Each row comes from the steps of one path. Every step used is in the known rows, and no mark comes twice. Write the path behind each row, first mark first.
Known rows:
q-s-x-k: 1.573  -4.029  1.311  0.447  2.288  0.326  0.479  -1.949  -1.264  -0.916  -0.067  0.506  -1.619  0.153  -0.576  0.909  3.483  2.399  -0.754  5.134  0.292  -0.246  0.380  -1.261  1.655  0.535
e-p-s-z: -0.904  -3.280  -0.618  0.206  -3.272  0.614  0.042  0.550  -1.015  0.090  1.414  -2.824  0.187  -0.674  0.026  2.767  -0.295  0.472  1.931  -2.647  -0.601  0.606  -0.345  0.561  -1.664  -1.874
z-s-q: -0.084  -1.922  -0.987  0.002  1.186  1.009  -0.020  0.351  -1.661  -0.786  2.391  -0.554  0.162  0.569  0.408  -2.152  -5.067  0.043  -0.353  -1.857  -0.500  -0.134  0.430  -0.181  -1.150  0.699
q-s-e-p-g: 0.056  -0.155  1.744  0.431  -1.193  -0.200  0.232  -0.447  2.690  -1.060  -1.778  -0.024  1.166  2.078  -0.922  0.829  0.654  -0.790  0.121  1.454  -0.365  -1.032  -0.081  1.236  -2.898  0.376
p-g: 0.434  1.038  -0.509  0.867  1.842  -0.218  -0.413  -0.178  1.463  -2.741  -0.765  -0.426  0.592  2.882  0.255  -3.212  -2.428  -1.337  -0.671  -0.633  -0.222  -0.126  0.003  0.466  0.253  3.913
e-p-g: 0.229  -0.538  -0.463  -0.601  -1.844  -0.085  -0.773  0.252  1.931  -2.629  -0.461  -0.889  1.068  2.872  -0.500  -1.527  -1.707  -1.507  -0.456  -2.086  0.148  -0.564  -0.582  1.480  -2.335  3.179
g-s: 0.453  1.238  0.495  -1.391  0.744  -0.112  -0.094  -0.408  0.550  -1.918  0.592  0.481  -1.474  -2.314  0.484  -0.694  2.548  -0.776  0.440  1.579  2.023  0.450  -0.564  -1.147  2.445  0.328
p-e: 0.379  -0.747  -1.754  1.483  2.443  -0.555  -0.606  0.555  1.046  -0.062  -0.280  -0.203  0.509  -0.575  0.007  -2.112  -0.356  0.197  0.097  -0.145  0.379  0.729  0.509  0.245  3.238  5.263
q-s: 0.897  -1.739  1.549  -0.627  1.246  0.483  0.324  -1.131  2.907  -2.570  -0.198  -1.498  -0.755  -1.489  0.640  0.136  3.988  -0.523  -0.201  1.658  0.551  0.806  0.214  -0.469  1.948  2.544
s-p-g: -0.234  0.885  0.015  1.312  0.410  0.575  -0.820  -0.330  0.113  -0.642  0.075  0.385  0.410  4.443  0.555  -0.975  -1.916  -0.579  -0.490  -1.189  -0.811  0.425  -0.042  0.881  -1.819  4.562
p-g-e-s-z: -1.487  3.071  0.004  1.694  -0.135  -1.070  0.567  0.046  -2.215  2.219  -2.287  0.494  0.309  2.197  0.236  -0.013  -0.861  -0.498  0.351  -0.588  -1.462  -0.399  -0.143  0.114  0.602  -2.661
c-s-g: 0.235  -0.601  1.356  -3.034  2.277  0.457  0.468  -0.540  -0.151  -0.146  1.391  0.666  -1.379  2.917  0.758  -0.032  -3.052  -0.650  -1.588  -2.526  -0.983  0.640  -0.290  -2.125  -1.964  -1.889
q-s-k: 0.723  -1.351  1.182  1.397  0.098  0.063  0.751  -1.296  1.874  0.253  -0.070  -1.386  -0.600  -2.053  0.448  1.548  3.976  0.700  0.241  5.298  -0.436  -0.323  0.752  -0.418  0.790  2.344
s-g-p: 1.302  0.898  -0.285  -4.255  1.581  -0.727  -0.415  0.294  0.849  2.192  0.164  0.877  0.458  -2.481  1.048  0.943  2.242  -0.785  -2.709  -4.393  -0.758  -0.161  -0.112  1.018  -3.351  -1.763
s-q: 1.292  -2.382  0.055  -0.119  0.722  0.411  -0.476  -0.678  0.702  -0.015  1.747  0.054  -0.324  1.325  0.147  -1.985  -2.477  -1.340  -1.742  -2.637  -0.630  -0.816  0.436  0.416  -2.009  4.368
e-p-s-g: -0.359  -1.262  -0.721  -0.747  -1.686  0.534  0.377  0.602  0.061  -0.058  0.939  -1.957  1.200  -0.216  -0.712  0.797  -1.341  -0.740  0.126  -4.795  -1.087  0.130  -0.433  0.970  -3.682  -4.848
x-k: 2.006  -0.455  -0.386  0.850  2.508  0.169  -0.229  -0.880  0.260  -0.744  -0.225  0.667  -0.495  -0.317  -0.677  -0.455  1.374  1.119  -1.199  1.436  0.610  -0.550  -0.232  -0.943  2.597  4.815
g-p: 1.253  1.184  -0.403  -3.356  -0.540  -0.573  -0.945  0.607  1.787  0.240  -0.052  0.282  0.121  -4.344  0.878  1.325  3.456  -0.200  -1.285  -1.667  1.269  0.003  -0.177  0.922  0.669  1.306
p-e-s-x: -1.008  -1.949  -1.737  2.553  -0.389  -0.987  -0.804  0.487  -1.844  2.075  -0.403  0.342  -0.617  0.249  -1.405  1.196  -2.493  1.364  1.864  1.279  0.661  0.203  0.783  0.738  3.603  0.820
q-s-p-g: -0.404  -0.341  1.545  0.629  0.850  0.995  -0.085  -0.979  1.305  -2.170  -0.583  -0.428  -0.115  3.953  0.707  -0.013  2.064  -0.570  -0.030  1.044  -0.729  0.907  0.055  -0.003  -1.644  2.538
p-g-e-s: -1.039  5.225  -0.254  1.697  -0.753  -0.908  0.316  0.452  -0.229  0.056  -3.047  0.640  0.844  1.009  -0.598  -1.681  -0.513  -1.154  0.016  -0.070  0.003  -0.748  -0.265  0.439  2.607  -2.533
q-s-g-e-p: 0.457  -0.578  2.318  -2.572  -0.730  -0.166  1.329  -0.774  1.126  1.739  -1.155  -0.095  0.724  -1.591  0.540  -0.232  5.402  -1.064  -2.468  -1.913  -1.362  -0.125  -0.399  0.563  -4.040  -6.471
g-p-e: 0.579  0.758  -2.177  -2.131  1.016  -1.145  -1.108  1.672  1.241  1.189  -0.873  0.915  0.854  -4.067  0.506  0.094  3.049  0.631  -0.552  -1.296  1.246  0.472  0.267  0.664  2.165  1.977
p-e-s: -0.773  0.392  -2.043  2.100  0.164  -0.779  -0.724  0.944  0.899  0.607  -1.253  -0.220  0.063  -0.687  -1.398  0.900  -0.536  0.106  1.835  -0.045  1.131  0.446  0.281  0.179  4.770  3.271
p-s: -0.201  0.438  -0.913  1.389  0.001  0.632  0.189  0.518  0.426  -2.175  0.390  -2.184  0.316  -1.905  -0.107  -0.560  -0.642  0.012  1.397  -0.751  0.440  0.640  0.169  -0.081  2.944  -0.608
s-p-e: -0.243  -0.938  -1.161  1.907  0.965  0.237  -0.994  0.418  -0.262  2.045  0.460  0.636  0.334  0.988  0.307  0.074  0.192  0.903  0.265  -0.673  -0.148  1.330  0.463  0.584  1.191  5.722

Write each row's path:
-0.423  -0.996  -0.866  0.063  -3.803  0.695  -0.181  0.943  0.904  -1.928  0.605  -2.603  0.756  -2.074  -0.806  1.033  -0.076  -0.129  1.617  -2.131  0.844  0.327  -0.439  0.877  0.445  -1.563
e-p-s
0.140  4.132  0.080  0.983  1.405  -0.681  0.434  0.115  0.040  -0.582  -2.224  0.749  1.248  0.999  0.798  -4.765  -0.365  -1.141  -1.657  -0.073  -0.605  -0.399  -0.012  0.483  1.170  -0.589
p-g-e
0.430  -4.010  1.839  -0.451  1.936  0.414  0.567  -1.571  0.908  -0.586  0.628  -1.680  -1.300  -0.179  1.394  1.845  3.651  0.153  0.099  1.110  -0.980  1.108  0.297  -0.763  -0.195  2.257
q-s-z
-0.573  -1.505  -2.016  1.965  -0.023  -0.374  -0.753  0.712  -0.116  1.509  0.060  0.495  -0.047  1.436  -1.675  -0.118  -3.247  -0.635  0.702  -2.218  0.092  -0.579  0.596  0.199  0.995  3.211
p-e-s-q
-1.241  5.531  -0.585  3.629  -1.952  -1.396  0.764  0.271  -1.276  3.053  -2.955  0.815  1.002  0.293  -0.756  -0.239  -0.609  0.036  0.516  3.575  -0.908  -1.796  0.314  0.552  1.499  -2.419
p-g-e-s-k
-0.831  3.278  -0.238  1.419  -1.037  -0.574  0.285  0.282  -1.089  1.060  -1.782  1.519  0.746  3.196  -0.846  -2.804  -3.106  -1.892  -1.074  -2.171  -1.004  -1.832  0.084  0.397  -1.091  -2.474
p-g-e-s-q
0.227  -1.075  -0.168  -1.099  -1.264  -0.511  -0.234  -0.480  -3.320  -1.887  -0.285  2.362  -1.090  3.146  -1.594  -0.643  0.212  1.321  0.061  3.447  1.561  -1.367  -1.067  -1.023  -1.674  -3.047
e-p-g-s-x-k
0.245  1.583  0.207  0.575  -0.542  -0.555  0.361  -0.578  -0.333  0.953  0.734  0.630  -1.241  -2.940  0.319  0.723  2.472  0.473  0.817  5.220  1.098  -0.599  -0.008  -1.081  1.472  0.531
g-s-k
-0.228  -0.320  -0.830  -0.774  3.451  0.413  0.553  0.209  -1.629  0.100  1.317  -0.719  0.620  0.093  0.774  -1.397  -3.682  0.217  -0.662  -2.494  -1.438  0.724  0.109  -0.031  -1.733  -2.236
z-s-g
0.233  -2.015  2.116  -0.106  -0.121  1.242  -0.122  -1.267  1.517  -0.438  0.563  -0.707  -0.971  -0.138  0.930  2.314  4.562  0.148  -0.060  1.228  -0.060  1.364  0.119  -0.071  -0.241  2.935
q-s-p
0.914  -2.111  1.720  -1.517  3.477  0.308  0.855  -1.474  1.972  -0.650  0.019  -0.796  -0.380  0.329  0.755  -0.277  2.710  -1.143  -1.700  -1.032  -1.420  0.548  0.227  -0.378  -2.224  -0.564
q-s-g
-0.200  4.269  0.636  0.846  1.728  -0.832  0.189  -0.205  -0.147  -0.636  -1.197  2.444  0.051  1.332  -0.301  -1.721  -1.393  -0.847  0.561  2.825  0.776  -0.939  -0.220  -0.433  0.335  -0.397
p-g-s-e
-0.032  1.962  -1.421  -2.151  -1.588  0.034  -0.314  1.642  0.568  -0.892  -0.181  -1.165  0.626  -5.562  0.404  1.505  2.737  0.359  0.803  -1.841  1.249  0.428  -0.105  0.315  1.984  -3.767
g-p-s
-1.181  -0.940  -0.001  -0.329  0.227  0.820  -0.630  0.685  -1.257  0.967  1.156  1.321  -1.238  2.997  0.555  1.346  -1.594  1.425  0.799  -0.015  0.357  1.869  0.047  -2.111  1.569  2.212
c-s-p-e
-0.224  1.145  1.073  -0.902  -0.835  0.665  -0.499  -0.573  -0.766  0.238  1.364  1.264  -1.674  -0.870  0.821  1.488  2.998  -0.037  0.580  1.074  1.425  1.050  -0.618  -0.838  0.417  0.823
g-s-p
0.473  2.778  1.257  0.137  0.969  -0.618  0.145  -0.477  0.113  1.208  0.015  2.197  -0.810  -2.474  -0.156  0.583  0.946  -0.116  0.551  2.880  1.415  -0.513  -0.136  -0.463  1.679  -0.266
g-s-e
-0.485  0.086  -0.177  0.434  -2.090  0.234  -0.133  0.869  -0.719  1.627  0.772  -0.260  1.351  -2.011  -0.725  2.080  -3.326  1.369  1.150  0.234  0.249  -0.500  -0.155  1.598  -0.897  -0.882
z-s-e-p
-0.468  -2.330  0.310  1.307  1.393  0.604  -0.269  -0.263  0.854  0.441  -0.213  -0.172  -0.226  0.464  0.419  1.076  4.125  0.957  0.691  1.519  -0.119  1.853  0.569  -0.362  1.213  3.951
q-s-p-e
-0.502  -0.037  -0.300  0.090  -4.530  0.589  0.672  1.072  -1.372  1.206  0.422  -0.657  1.318  -1.594  -0.517  -1.660  -0.612  -0.622  -0.502  -3.641  -0.557  -1.031  -0.126  0.719  -2.470  -6.701
g-e-p-s-q
0.437  -2.365  1.132  -2.434  -0.076  1.073  -0.097  -0.355  -0.179  -1.040  2.444  0.808  -1.817  3.330  0.351  -0.686  -4.304  -0.752  -1.255  -2.032  -0.152  -0.247  0.015  -2.290  -1.493  0.887
c-s-q
0.632  0.440  -2.058  -2.995  2.963  -1.400  -0.539  1.333  0.195  3.002  -0.668  1.538  1.189  -2.109  0.624  -0.240  1.850  -0.009  -2.071  -3.976  -0.692  0.314  0.301  0.768  -1.834  -0.945
s-g-p-e
-0.157  0.179  -0.822  0.467  2.034  0.428  0.765  0.145  -0.414  -0.176  0.603  -1.456  0.706  0.011  0.040  -0.953  -1.944  -0.552  -0.072  -3.429  -1.490  0.566  0.208  0.030  -1.088  -3.784
p-s-g
0.394  -2.231  -1.207  0.984  2.195  0.459  0.140  -0.311  -4.965  -0.083  1.236  0.556  -0.627  -0.012  -0.541  -0.252  -3.004  3.773  0.263  3.720  0.297  -0.101  0.268  -1.002  2.060  -1.354
z-s-x-k
0.953  -0.123  2.239  1.001  1.671  0.071  0.539  -1.114  2.374  0.563  -0.796  0.138  -0.121  -1.731  0.014  1.498  2.585  0.137  0.012  3.079  -0.116  -0.225  0.584  0.225  1.155  1.782
q-s-e
-1.161  1.442  -0.778  1.091  -1.236  -0.040  -0.076  1.200  -0.915  -0.206  -0.416  0.160  2.211  1.817  -0.896  -0.284  -5.763  0.592  1.134  0.106  -0.345  -0.895  -0.211  1.539  -2.383  -1.252
z-s-e-p-g
-0.899  2.180  -0.655  2.251  -5.417  -0.239  1.150  1.082  -1.495  3.141  -0.684  -1.379  1.534  -4.545  -0.450  0.946  2.028  1.289  1.061  2.125  -0.528  -1.082  0.078  0.866  0.258  -6.591
g-e-p-s-k
-0.052  -1.045  0.797  -1.265  1.265  -0.223  0.171  -0.854  -1.357  0.140  1.389  0.290  -1.975  -1.010  1.329  0.919  2.080  -0.131  0.712  1.115  0.553  0.793  -0.455  -1.515  0.402  0.215
g-s-z
-0.649  1.105  1.369  -1.164  -2.441  0.025  -0.142  0.461  0.470  -0.480  -0.372  1.450  0.133  4.549  -0.942  1.098  -5.102  -0.265  0.246  -0.069  0.081  -1.005  -0.580  -0.431  -2.660  -1.048
c-s-e-p-g
-0.433  1.196  0.075  -1.931  -2.214  -0.342  -0.387  0.360  0.999  -3.610  -0.355  0.342  -0.149  1.481  -0.399  -1.325  0.679  -1.658  0.580  -0.039  1.823  -0.281  -1.245  -0.194  -1.435  -1.110
e-p-g-s
-0.598  -0.805  -1.254  2.175  -5.033  0.299  0.287  0.743  -0.124  0.948  0.830  -2.510  0.930  -2.643  -0.961  2.527  -0.171  1.078  2.064  1.491  -0.107  -0.728  0.102  1.002  -0.693  -1.774
e-p-s-k
0.027  -2.558  1.493  -1.828  -0.437  0.457  -0.178  -0.614  -2.136  -0.587  2.004  0.555  -2.391  2.151  0.579  0.653  -3.616  1.178  -0.049  1.537  0.505  0.523  0.170  -1.597  1.000  -1.438
c-s-x
